Each row was made from one path, in order. Every step used is in the known rows, and no mark comes twice. Write each row's path.
In the rows, zero is written as 128.
Known rows
v/h/r/z: [ 76 104 138  62  65 172 132 111 138 157 161 126 129 144 120 128 155 191
 147  97  75 136 169 164 115 120  96 168 172  83 132 138 173 162 128 120
  93 177 161 136 134  85 147  83 141 154]
z/r: [123 119 128 154 123 148 125 114 119 132 158 164 131 181 126 113 101 157
 115 112 139 172 169 159 134 100  97 130 147 126 117 117 163  77 107  91
 101 152 106 124 138 149 145  72 149 135]
r/h/k: [125 139  93 130 161  99 145 107 129 114 145 131 132 106  81 168 147 142
 117 185 102 133 123 112  94 104 146 137 129 157 153 113 119  83 175  96
 122 145 119 121 150 120 112 131 167 152]
k/h/r: [ 72 128 116  69  76 142 113 105 192 118 133 158 102 136 102 114 128 160
 136 147 109 141 168 155  93 102 159 155 175 132 145 131 184 121 115  90
  84 159 132 108 114 106 170  61 154 117]
p/h: [ 77 115 122 100 123 108  88 110 172 150 173 161  95 129 101 149 117 163
 131 142 115 126 146 113 112 109 130 161 173 154 119 148 150  94 102 112
 106 182 116 105 113 131 144  93 125 120]
v/z/r: [112 131 140 156 156 129 157 112  99 133 165 164 148 161 140  94 131 189
 137 112 171 178 186 173 117 101 103 141 136 122  95 132 154  85 116 110
 106 138  92 124 131 143 134  64 134 151]
k/u/v: [168  84 121 119  91 161  89 124 170 124 113 179  86 126 124 120 109 170
 103 125 103 178 134 118 149 120 170 145 147 145  78 109 154 107 142  94
  91 133 136 127 119 141 150 101 113 179]
k/u: [150 106 109 120  86 147 106 114 172 108 109 174  90 137 117 133 124 178
 129 127 105 174 140 119 140 117 153 137 159 138 116 118 148  90 151  89
  98 156 137 119 122 128 147  99 128 164]
u/v: [119  98 114 123 105 147  94 116 142 139 153 162 104 147 124 121 112 160
 111 129 115 171 157 136 123 112 140 143 162 127  83 103 155 102 109  95
  92 146 108 120 106 163 138  81 118 170]
u/k/h/v/z: [104 133 105  87 108  81 180 129 176  89 110 168 115  79  76  98 142 195
 109 168 152 150 135 172  75 135 183 138 138 153  51 108 143 118 123 150
  85 169  89 120 117  80 116  67 125 143]
v/z/r/h/k/u: [169 136 128 154 202 111 173 115 107 101 117 159 149  95 114 127 155 155
 112 161 139 149 120 151 116 103 167 135  64 178 127 127 120  81 197 112
 137 109 123 127 190  94 110 133 149 143]
h/k/u/v/z/r: [182 119 152 141 156 141 123 108 124 121 126 190 133 106 140 119 137 169
 101 113 149 159 136 164 146 116 180 140  72 166  89 115 140 109 173 145
 112  96 109 134 172 119 115 111 117 168]
v/h: [115 105 142  96  70 169 123 130 153 127 164 132 117 155 102 126 122 193
 140 124 105 145 150 125  99 114 110 117 192 115 114 118 155  99  88 102
  98 192 105 134 128 118 129  83 123 164]
d/h/v/z/x: [106 161 189 114 161  67 213 111 170  77  99 161 113  66 115 106 194 198
 150 166 208 121 135 156  85 101 150 140 141 120  73 129 158  97 195 116
 132 153  94 106  94 151  94  97 153 161]
z/r/h/p: [ 98 131 117 163 204 115 132 126 130 132 143 163 158 134 105 143 113 131
  91 171 120 139 141 149  90 112 130 131 133 139 137 119 138  38 118  67
 167 134  84 124 175 110 123 101 143  77]
h/v: [125 122  98  97 119 111 146  96 164 118 128 157 108 109 103 130 130 154
 110 138 140 150 147 144 115 114 140 130 150 132  89 121 136 100 143 102
 109 168 104  99 109 115 107 102 138 142]
z/x: [116 131 147 136  97 134 152 113 147 106 120 178 125 172 108 114 148 196
 162 150 141 171 154 123 120 100 114 123 158 103 131 118 163  86 139  95
  90 162 102 107 104 186 146  87 144 150]
u/k/h/r: [ 71 117 114  82  50 116 119 119 192 115 115 169 113 131  81 127 113 171
 112 156  84 138 139 153 102 118 162 172 187 145 114 121 195 134 125 121
  52 181 133 121 118 114 175  41 161 131]
u/k/h/v: [111 124  96  77  82 101 150 123 197  93 102 172 101  95  62 121 115 165
  80 162 118 150 117 159 105 138 177 134 153 163  71  96 150 109 114 128
  74 184  99 120 123  83 125  79 145 121]
r/z/x/c: [114 120 146 153  91 143 156 115 119 128 113 168 142 184 143  99 180 197
 173 115 127 194 144 146 152  99  98 160 141  65 153  91 151 134 141  97
  75 138 107 104  90 170 118 109 107 167]
h/r/z/x/c: [ 88 119 151 124  72 138 162  97 129 143  96 168 151 166 151 106 189 178
 175 115 113 169 153 161 149  87 109 190 145  56 164 120 185 168 177 100
  78 138 137  97  87 166 133  92 124 156]
h/r/z: [ 75 123 112  86  93 139 127  87 135 151 149 154 125 149 133 134 155 180
 139 101  85 159 176 168 129 115 108 187 162  92 136 138 165 151 167 107
  92 147 162 120 108 118 162  82 160 153]
c/x: [139 120  95 145  95 150  97 130 175 140 157 153 104 193 121 114 104 164
 148 137 137 189 163 130 126 128 103 163 174 112 153 115 174 120 133  92
 108 167 104  87 117 134 149  92 129 183]
h/k: [123 140 111 112 116 118 115 101 152 121 147 158 119 140  90 168 138 167
 137 141 120 130 143 121 113 113 140 144 142 151 155 116 137  99 157 126
  98 156 110 109 133 128 123 111 153 166]
x/c: [119 104 111 148  88 136 114 122 147 137 134 151 120 170 140 127 124 158
 151 124 124 178 145 125 127  87 120 161 180 109 131  98 155 108 118  80
  88 157  90  98  81 162 112  87  90 185]
v/h/r/z/x/c: [ 93 105 180 102  48 172 161 120 129 150 110 139 154 171 144  97 183 197
 179 101 101 155 143 158 130  98  99 170 157  54 165 117 195 175 143 113
  76 168 134 114 111 137 121  99 102 157]
h/v/z/x/c: [136 133 149 144 126  95 209 115 137 109  92 166 147 120 140  78 191 186
 170 139 199 169 138 149 111  90 150 143 115  90  88 108 147 123 169 114
 107 150  64  80  76 154  63 107  83 173]

Write each row's path
[ 93 119 107 106  62 125 120 135 185 104 126 168 108 142  70 123 108 185
 110 161  97 167 133 142 107 127 150 141 181 154 104  96 164  99  89 116
  57 182 109 130 120 120 162  57 143 141] | u/k/h
[108 155 149 104 137  92 116  97 178  95 142 129  96  96  92 188 160 164
 131 159 123  97 120 122 100  98 147 166 165 167 152 114 152  87 180 118
 118 159 119 127 128 135 127 107 175 172] | d/h/k
[138 103 151  79  90 164  96 115 153 135 164 140 117 126  91 151 122 171
 113 130  95 113 123 124 110 118 145 117 143 142 115 101 153 122 114 138
 100 168  99 139 159 111 104 113 121 176] | u/v/h/k
[118 118  76 121 159  93 180 109 142 110 124 133 117  81  89 128 128 124
  87 182 119 148 127 136  98 103 145 124 136 140  82 117 119  88 164  73
 130 155 116 107 123 102  96 124 151 131] | r/h/v
[116 119 115 173 166 130 153 118  97 126 153 146 147 144 109 116 110 124
  94 160 115 181 156 151 118  93 103 125 139 139 113 112 146  62 126  62
 118 137 116 130 153 137 135  97 163 120] | z/r/h
[ 54 123 107  68  57 127 135 110 170 129 121 167 122 130  88 122 144 187
 116 134  69 154 147 179 120 134 145 191 163 125 123 114 174 158 129 136
  55 167 164 136 127  87 180  57 158 122] | u/k/h/r/z
[ 32 122 122  67 116 116 104  91 154 172 171 154 113 117 115 150 151 161
 136 115  82 117 161 147 123 111 113 211 161 121 136 166 160 154 142 136
 102 164 172 113 116  96 166  91 148 104] | p/h/r/z
[143  73 151  67  45 186  92 126 185 136 115 157  92 113 120 121 112 166
 109 113  71 136 122 129 125 121 171 145 168 124  87 129 193 149 141 109
  95 163 157 138 137  98 144  89 110 164] | k/u/v/h/r
[125 142 145 116 141  93 210 107 140  97 105 180 137 107 115  92 181 204
 158 156 201 156 155 156  93 107 143 116 121 104  72 128 148 106 170 124
 110 156  85  96 106 146  92 103 124 152] | h/v/z/x
[ 53 124 108  59  83 148 121  96 170 127 139 151 111 132 117 110 159 175
 138 127  84 150 176 182 109 116 138 178 155 113 154 126 163 144 125 110
  77 141 160 120 121  83 180  78 159 116] | k/h/r/z
[167 128 114 106 107 131 104 101 174 106 103 179  91 117 100 172 139 172
 130 135 103 141 114 112 135 117 174 142 121 170 150 119 133  99 184 120
 106 141 134 117 143 112 130 133 144 167] | h/k/u
[114 130  90 117 191  73 205 118 129 105 133 127 135  68 105 115 160 154
 115 178 155 154 145 147  70 106 158 137 120 141  60 129 111  96 169  95
 142 138 106 109 114  94  84 117 133 151] | r/h/v/z
[ 89 113 147  90 107 152  96 132 187 139 148 148 130 140  94 160 126 196
 145 141 113 113 140 125  72 136 133 125 184 122 138 123 149  73  82 107
 148 185  77 123 152  89 110  94 106 127] | v/h/p
[ 89 139 123  89 141  97  87  99 175 138 168 167  99 113  79 185 135 152
 130 154 112  98 118 106 112 111 151 159 139 179 156 143 137  98 134 147
 108 168 114 107 144 107 126 124 139 120] | p/h/k
[102 147 153 105 163  70 176 110 181  93 134 131 101  57 118 129 173 176
 127 150 186 118 142 163  81 100 155 160 156 142  60 131 143 103 172 116
 142 154  99 115  94 110  97  89 147 169] | d/h/v/z
[ 89 105 145  69  56 159 122 116 161 141 157 130 123 146 109 132 127 173
 140 118  93 119 154 133  97 111 116 149 195 110 126 140 188 133 120 107
  91 189 137 126 123 111 147  71 136 150] | v/h/r
[112 130 124 176 198 110 189 121  79 126 162 135 165 128 128  90 135 158
 113 161 148 180 171 165  94  92 112 139 118 132  89 130 137  74 133  80
 129 122 104 129 150 130 118  81 142 135] | v/z/r/h
[178 130 173 119 132 124 150 109 151  90  91 207 121 103 123 119 186 211
 147 149 157 145 123 128 130 122 201 134  80 138 106 122 142 119 208 147
 102 116 111 116 142 154 111 130 122 186] | h/k/u/v/z/x
[106  82 153  73  60 172  99 120 156 151 159 138 115 134 117 119 113 161
 115 118  88 126 149 144 105 108 137 150 183 106  92 130 194 147 113 111
  91 171 133 139 128 124 135  72 121 163] | u/v/h/r
[106 132  94  68 108 127 142 110 196  96 123 160  94 102  85 109 126 152
 110 157 140 152 145 162  96 119 169 121 144 147 106 106 140  95 105 100
  95 165  96 103 120  79 122  97 143 118] | k/h/v
[139 129 132 168 215 106 158 112  76 127 164 147 163  97 118 117 142 136
  90 168 141 147 143 167 105  99 157 138  76 156  90 109 133  91 163 116
 132  96  96 133 173 125  96 115 146 153] | u/v/z/r/h/k
[189 109 123 150 174 139 127 110 118 112 109 172 123  94 108 134 107 112
  58 158 100 152 101 140 148 111 181 124  76 184 112 103 132  81 182  98
 121  99 137 145 194 105 118 144 150 135] | z/r/h/k/u/v
[170  67 142  90  62 191  89 141 176 129 126 157  87 127 116 118 103 179
 108 112  85 157 118 121 129 131 162 122 157 133  76 109 158 111 107 106
  94 162 128 145 144 111 135 104  91 173] | k/u/v/h
[130 135 130 138 170 105 182 106 114 122 144 164 142 114 134  87 135 159
 109 118 192 159 172 194 112 104 130 128 108 129  61 129 140 100 134 124
 123 136  86 110 136 104  96  81 133 133] | h/v/z/r
[171 112 115 130 183 108 146 121 136 108 111 157 117  61 109 137 167 165
 104 183 107 144 110 123 109 117 208 145  88 175  92 116 111 107 203 117
 130 100 131 132 155 108 100 138 119 183] | r/h/k/u/v/z
[118 141 150 114 118 109 203 126 173  88  81 173 131 111 124  57 190 184
 164 166 201 170 136 163  93  96 177 124 113 107 106 101 151 115 123 111
  91 145  55  76  88 121  75 103  88 140] | k/h/v/z/x/c
[133 123 103 149 187 101 187 105 106 113 135 141 138 105 103 105 110 103
  68 160 136 162 135 168 114  97 125 114 111 147  84 114 128  71 141  77
 132 140 113 120 153  99  99 116 163 101] | z/r/h/v
[180 106 101 126 156 122 116 110 149 106 107 161 105  77  91 159 132 128
  81 181  76 141  94 111 132 116 197 142 101 179 116 101 118 103 195 102
 119 117 143 134 161 112 116 150 142 166] | r/h/k/u/v
[110 135 131 114 131  98 187 125 144  97 119 183 138  98  92  79 120 176
  79 147 169 162 143 207 105 122 164 129 108 154  45 104 153 105 102 145
  88 156  82 125 151  77 117  59 138 111] | u/k/h/v/z/r
[127  83 146  97  72 181 101 136 158 135 169 140 108 137 104 114 103 178
 115 120  97 154 146 130 110 118 130 115 176 123  80  99 160 115  78 105
  91 176 100 143 125 128 122  81 103 175] | u/v/h
[ 81 130 155  99  88 137 165  87 135 133 114 169 138 160 126 115 183 199
 164 122 114 163 169 162 135 104 105 170 144  71 148 138 178 151 180 111
  86 149 157 113 108 153 164  91 164 143] | h/r/z/x
[ 72 133 107  96  97 108  98 138 213 113 109 188 126 129  67 154 113 190
 114 176 103 133 123 149  77 147 177 149 172 159 129 102 155  70  85 123
 105 177  79 128 144  97 149  62 128  98] | u/k/h/p
[129 125 142  82  87 152 118 113 155 117 157 130 120 135  86 164 135 180
 141 131 106 119 129 121  98 119 134 120 153 145 155 113 148 106 128 135
 103 185 102 127 159  97 108 110 139 168] | v/h/k
